Known rows, with every way that one mark hangs from another:
Q_880[Q_717[Q_79 Q_642 Q_691[Q_162]]]: [-3.83 -3.93 -5.05  2.60  6.43 -2.23  0.58  0.79 -3.38  0.55  2.53 -0.43
  1.33  0.83 -7.13  2.26 -2.14  2.16  3.38 -2.49 -1.37]
Q_550[Q_717]: [ 0.65 -0.55  1.11  1.01  1.02 -0.87 -1.78  1.31 -0.70  2.77 -0.37  1.14
  0.95  2.91 -0.14 -0.26 -2.96  0.76 -2.75 -1.27  1.59]
Q_880[Q_717[Q_691]]: [-3.88 -2.14 -3.35  2.46  3.56  0.09 -2.38  2.44 -3.17  0.95  1.13 -1.99
  1.24  0.27 -3.72 -0.12 -0.49  1.12 -0.82 -2.37 -1.63]
Q_691[Q_649]: [-1.24 -0.19 -1.49 -0.64  1.05 -0.53  2.04  0.09  2.23 -1.16 -1.72  1.09
  2.30  1.18  0.47 -1.61 -1.49 -0.82 -0.08 -1.88  1.64]
Q_880[Q_717]: [-2.34 -1.47 -1.98  2.14  2.25 -0.32 -2.33  0.69 -0.90  0.76 -0.28 -2.54
  1.21  0.83 -3.15 -0.44 -1.16  0.20 -1.51 -2.47  0.64]
Q_578[Q_79[Q_717]]: [-0.39  0.58  1.36  0.05  2.18 -1.93  1.26 -2.09  0.45 -2.42 -3.09  0.06
 -0.87 -0.40  0.21 -1.11 -1.77 -3.22  1.78 -1.04  1.83]
Q_642[Q_717]: [-1.12 -1.27  2.04 -1.52  2.03  1.55  1.47 -0.44  0.22  0.06 -1.11 -0.46
  1.95  1.00  2.24  0.05  1.29  1.07 -3.03  0.25  1.66]
Q_717[Q_79 Q_642]: [-0.94 -3.22 -0.67  0.79  3.85 -2.27  2.70 -2.82  0.89  0.93  0.72  1.31
  0.01  2.68 -4.50  2.22 -0.19  1.80  5.55 -0.34  1.56]
Q_649[Q_691]: [ 1.32  0.40 -0.52 -2.95  2.06 -0.06 -0.26  1.47 -2.85 -2.38 -0.82  0.05
  2.94 -0.90  0.71 -0.68 -1.10  2.19  1.71 -1.15  1.94]
Q_880[Q_717[Q_642 Q_691[Q_649]]]: [-3.54 -4.35 -3.40  2.94  5.47 -1.53 -0.82  1.76 -1.13  0.76  0.38 -1.25
  2.60  2.67 -4.93 -0.03 -0.62  2.20  1.85 -3.80 -1.03]
Q_79[Q_717[Q_642 Q_691[Q_649] Q_880]]: [-2.32 -2.93 -4.55  0.65  3.18 -2.00  5.43  2.92  2.64 -0.69 -3.11  1.50
  3.69  1.87 -3.17 -1.36 -0.28 -1.27  3.93 -1.37  1.66]
Q_880[Q_717[Q_79]]: [-3.89 -1.72 -3.29  1.99  3.35 -0.57 -1.05 -0.56 -1.34  1.20  0.21 -1.82
  0.93  0.80 -4.98  0.27 -1.77  0.03 -0.14 -2.30  1.87]
Q_550[Q_717[Q_880]]: [ 0.30 -0.72 -0.84  2.41  0.22 -1.31 -0.91  2.30  0.14  2.12 -0.37  1.16
  2.77  1.74  0.04 -2.00 -3.99 -0.57 -1.59 -2.00  1.20]
Q_642[Q_717[Q_79 Q_691 Q_880]]: [-4.42 -2.24 -2.63  0.14  3.74  1.24  3.63  1.18 -1.50 -0.07  0.73  0.78
  3.67 -0.85  0.16 -0.70  0.16  0.43  0.27 -0.26  0.14]
Q_550[Q_717[Q_642 Q_691[Q_162] Q_880]]: [ 0.21 -2.93 -2.72  3.12  3.20 -2.98  0.58  3.47 -1.98  1.45  2.02  2.58
  3.26  1.62 -2.23  0.09 -4.34  1.49  2.00 -2.11 -1.95]
Q_717[Q_79 Q_691[Q_162]]: [-3.42 -0.43 -5.39 -0.28  3.96 -0.72  3.25  1.45 -4.78 -0.85  4.05  2.79
  0.01 -2.60 -3.62  2.69 -2.39  0.72  3.36  0.62 -2.76]
Q_642[Q_717[Q_79]]: [-2.66 -1.43  0.79 -1.64  3.29  1.42  2.81 -1.65 -0.04  0.48 -0.64  0.25
  1.76  1.04  0.52  0.77  0.58  0.89 -1.72  0.52  2.83]
Q_79[Q_717[Q_642 Q_691 Q_880]]: [-1.67 -2.82 -3.85  1.11  2.68 -1.67  4.42  2.83  1.62 -0.15 -2.25  0.91
  2.72  1.31 -3.40 -0.56  0.38 -0.94  3.94 -0.50  0.78]
Q_691[Q_162 Q_649 Q_717[Q_79 Q_642]]: [ 0.05 -1.41 -6.10 -2.12  2.34 -5.04  5.55  1.40  2.99 -1.52  1.26  4.37
  3.15  0.23 -2.98  2.82 -5.78 -0.02  7.03 -0.74  0.93]
Q_550[Q_717[Q_79 Q_642 Q_691 Q_880]]: [-1.82 -3.61 -2.71  3.35  4.21 -2.48  0.88  2.06 -1.45  2.94  1.52  2.65
  2.88  2.92 -3.70 -0.10 -3.51  1.60  3.04 -2.13  0.04]
Q_642[Q_717[Q_691 Q_880]]: [-2.92 -2.06 -1.38  0.33  2.55  1.51  2.24  2.34 -1.12 -0.52  0.31  0.08
  3.92 -0.87  1.90 -1.43  0.85  0.72 -1.08 -0.43 -1.04]
Q_880[Q_717[Q_79 Q_691]]: [-5.38 -2.28 -4.58  2.39  4.71 -0.16 -1.05  1.27 -3.48  1.27  1.55 -1.26
  1.04  0.22 -5.47  0.48 -1.21  0.97  0.53 -2.20 -0.52]

Rows:
[-3.90 -1.79 -3.79 -0.34  3.95  0.63  4.60  1.41 -2.32 -1.20  1.69  1.50
  3.78 -2.17 -0.20  0.12 -1.43  0.27  0.54  0.01 -0.67]	Q_642[Q_717[Q_79 Q_691[Q_162] Q_880]]
[-3.10 -4.03 -2.72  1.34  5.74 -1.66  2.63 -0.15 -2.24  1.18  2.83  2.09
  0.15  1.77 -5.25  2.68  0.71  3.14  6.64 -0.33 -1.77]	Q_717[Q_79 Q_642 Q_691]
[-1.01 -0.25 -4.87  0.18 -1.47 -2.15  1.78  2.35  2.34  0.66  0.91  1.89
  2.24 -1.55 -1.37  0.06 -2.79 -1.43  5.07  0.38  0.68]	Q_691[Q_717[Q_79 Q_880]]
[ 2.62  1.13 -3.43 -4.35  0.99 -2.12  0.82  3.69 -2.63 -3.19  0.88  1.78
  3.48 -2.91  0.38  1.26 -4.05  1.93  3.96 -0.21  0.67]	Q_649[Q_691[Q_162 Q_717]]
[-2.13 -1.04 -4.64  2.32  2.99 -1.88  1.41  3.22 -3.22  1.47  2.43  3.12
  2.76 -0.12 -2.56 -0.13 -5.63 -0.15  0.80 -1.58 -0.65]	Q_550[Q_717[Q_79 Q_691[Q_162] Q_880]]
[-5.14 -4.42 -4.67  2.72  6.71 -1.72  0.54  0.55 -1.43  1.05  0.81 -0.49
  2.39  2.74 -6.67  0.66 -1.31  2.00  3.07 -3.56  0.18]	Q_880[Q_717[Q_79 Q_642 Q_691[Q_649]]]
[ 0.25 -0.81  1.85  0.52  3.20 -2.86  1.66 -2.70  1.14 -2.24 -3.03  0.23
 -0.74  0.88 -0.80 -0.46 -1.33 -2.14  3.54 -1.29  1.69]	Q_578[Q_79[Q_717[Q_642]]]
[ 2.11 -0.41 -3.74 -3.96  2.93 -3.20  2.15  2.34 -2.24 -2.71  1.16  2.40
  3.58 -1.60 -1.72  2.38 -4.21  2.77  6.60 -0.43  1.39]	Q_649[Q_691[Q_162 Q_717[Q_79 Q_642]]]
[-4.48 -4.39 -3.87  3.07  6.16 -1.48 -0.49  0.53 -2.53  1.58  1.62 -1.10
  1.32  2.15 -6.83  1.40 -0.52  2.43  3.12 -2.67 -0.56]	Q_880[Q_717[Q_79 Q_642 Q_691]]
[-1.20 -1.33  0.34  0.55  4.44 -2.73  2.30 -1.27  0.38 -2.54 -2.68  0.96
  0.21  0.88 -1.04 -0.77 -1.47 -1.81  4.08 -1.92  0.74]	Q_578[Q_79[Q_717[Q_642 Q_691[Q_649]]]]
[-1.25 -0.94 -2.08  2.36  1.45 -1.59  0.25  1.06 -0.29  2.48  0.18  1.85
  2.56  1.70 -1.70 -1.31 -4.73 -0.81 -0.26 -1.76  2.46]	Q_550[Q_717[Q_79 Q_880]]
[-1.10 -2.34 -3.60 -1.27  1.79 -3.60  3.57  0.74  4.82  0.67 -0.65  3.10
  2.94  2.74 -2.48  1.04 -2.60  0.56  6.43 -1.21  2.49]	Q_691[Q_649 Q_717[Q_79 Q_642]]
[-3.34 -1.59 -4.27  2.32  3.18 -1.40  1.32  3.04 -1.29  2.01  0.65  3.03
  3.82  1.75 -2.13 -1.72 -4.82 -0.17  0.54 -2.67  0.90]	Q_550[Q_717[Q_79 Q_691[Q_649] Q_880]]
[ 2.86 -1.00 -3.25 -1.30  0.01 -4.31  2.29  2.43  1.20 -0.74  2.44  2.57
  1.17 -1.04 -1.80  3.65 -3.58  0.99  5.73  1.00 -1.99]	Q_691[Q_162 Q_717[Q_642]]
[-1.08 -2.28 -4.94  0.60  2.97 -2.39  5.61  3.18  0.77 -1.29 -1.33  1.58
  2.72  0.07 -3.70  0.22 -1.13 -1.14  4.25 -0.34 -0.01]	Q_79[Q_717[Q_642 Q_691[Q_162] Q_880]]
[-3.01 -4.26 -2.67  3.20  4.97 -1.30 -1.80  1.70 -2.10  1.28  1.14 -1.88
  1.55  2.07 -5.17  0.70  0.11  2.56  1.77 -2.88 -1.84]	Q_880[Q_717[Q_642 Q_691]]
[-4.77 -1.38 -6.61  2.37  2.46 -0.43  3.06  2.39 -2.50 -0.28  2.66  1.90
  2.46 -2.58 -2.94 -1.05 -1.66 -0.77  4.62 -0.69 -2.07]	Q_717[Q_79 Q_691 Q_880]
[-2.06  0.07 -1.56  1.09  2.87 -2.12  2.47 -0.12  0.18 -3.21 -2.77  0.83
  1.24 -1.37  0.18 -2.61 -2.63 -3.68  3.10 -2.05  0.62]	Q_578[Q_79[Q_717[Q_691[Q_649] Q_880]]]
[-5.63 -1.54 -7.68  1.88  3.26 -0.79  4.45  2.39 -0.89 -1.06  1.49  2.77
  3.94 -1.72 -2.69 -2.17 -2.77 -1.33  4.59 -2.09 -0.92]	Q_717[Q_79 Q_691[Q_649] Q_880]
[-4.40 -4.46 -6.69  2.93  5.28 -2.70  5.13  1.11  0.35 -0.50  1.55  3.01
  4.29  0.90 -4.61 -0.86 -1.89  0.71  8.29 -2.67 -1.05]	Q_717[Q_79 Q_642 Q_691[Q_649] Q_880]
[-0.99 -1.46 -0.41  1.82  3.59 -2.85  2.12 -0.77  0.19 -2.57 -2.12  0.56
  0.74 -0.41 -1.03 -1.52 -1.69 -2.47  4.85 -1.75 -0.13]	Q_578[Q_79[Q_717[Q_642 Q_691 Q_880]]]
[-0.24 -2.26 -2.45  0.64  1.40 -2.14  4.50  0.95  3.81 -0.33 -3.64  0.33
  2.60  1.90 -2.90 -0.93 -0.18 -1.76  3.25 -0.61  3.16]	Q_79[Q_717[Q_642 Q_880]]
[-3.83 -1.76 -5.36  1.75  4.24 -0.90 -0.33  2.86 -2.88 -0.75  1.20 -0.83
  2.50 -0.43 -3.73 -0.04 -2.78  0.49 -0.43 -3.06 -1.72]	Q_880[Q_717[Q_691[Q_162 Q_649]]]
[-2.58 -3.67 -7.29  2.75  4.91 -3.36  5.30  1.56 -2.37 -1.42  4.11  3.15
  3.03 -1.79 -5.33  1.30 -3.11  0.84  8.65 -1.06 -3.39]	Q_717[Q_79 Q_642 Q_691[Q_162] Q_880]
[-3.45 -1.28 -5.90  2.12  1.48 -0.46  2.55  4.06 -0.51 -1.52  0.71  1.55
  4.28 -1.79 -0.13 -3.10 -1.69 -1.16  2.66 -2.31 -2.62]	Q_717[Q_691[Q_649] Q_880]
[-2.99 -1.65 -1.20 -0.27  2.45  0.89  3.63 -0.77  0.65 -0.24 -0.77  0.22
  3.61 -0.27  0.71 -1.01 -0.49 -0.42 -0.51 -0.28  2.61]	Q_642[Q_717[Q_79 Q_880]]
[-2.26 -0.33 -4.68 -0.54  2.93 -0.73  2.82  3.16 -2.82 -2.02  2.19  2.47
  1.90 -1.77 -0.84  0.53 -2.38  0.35  1.50 -0.90 -3.36]	Q_717[Q_691[Q_162 Q_649]]
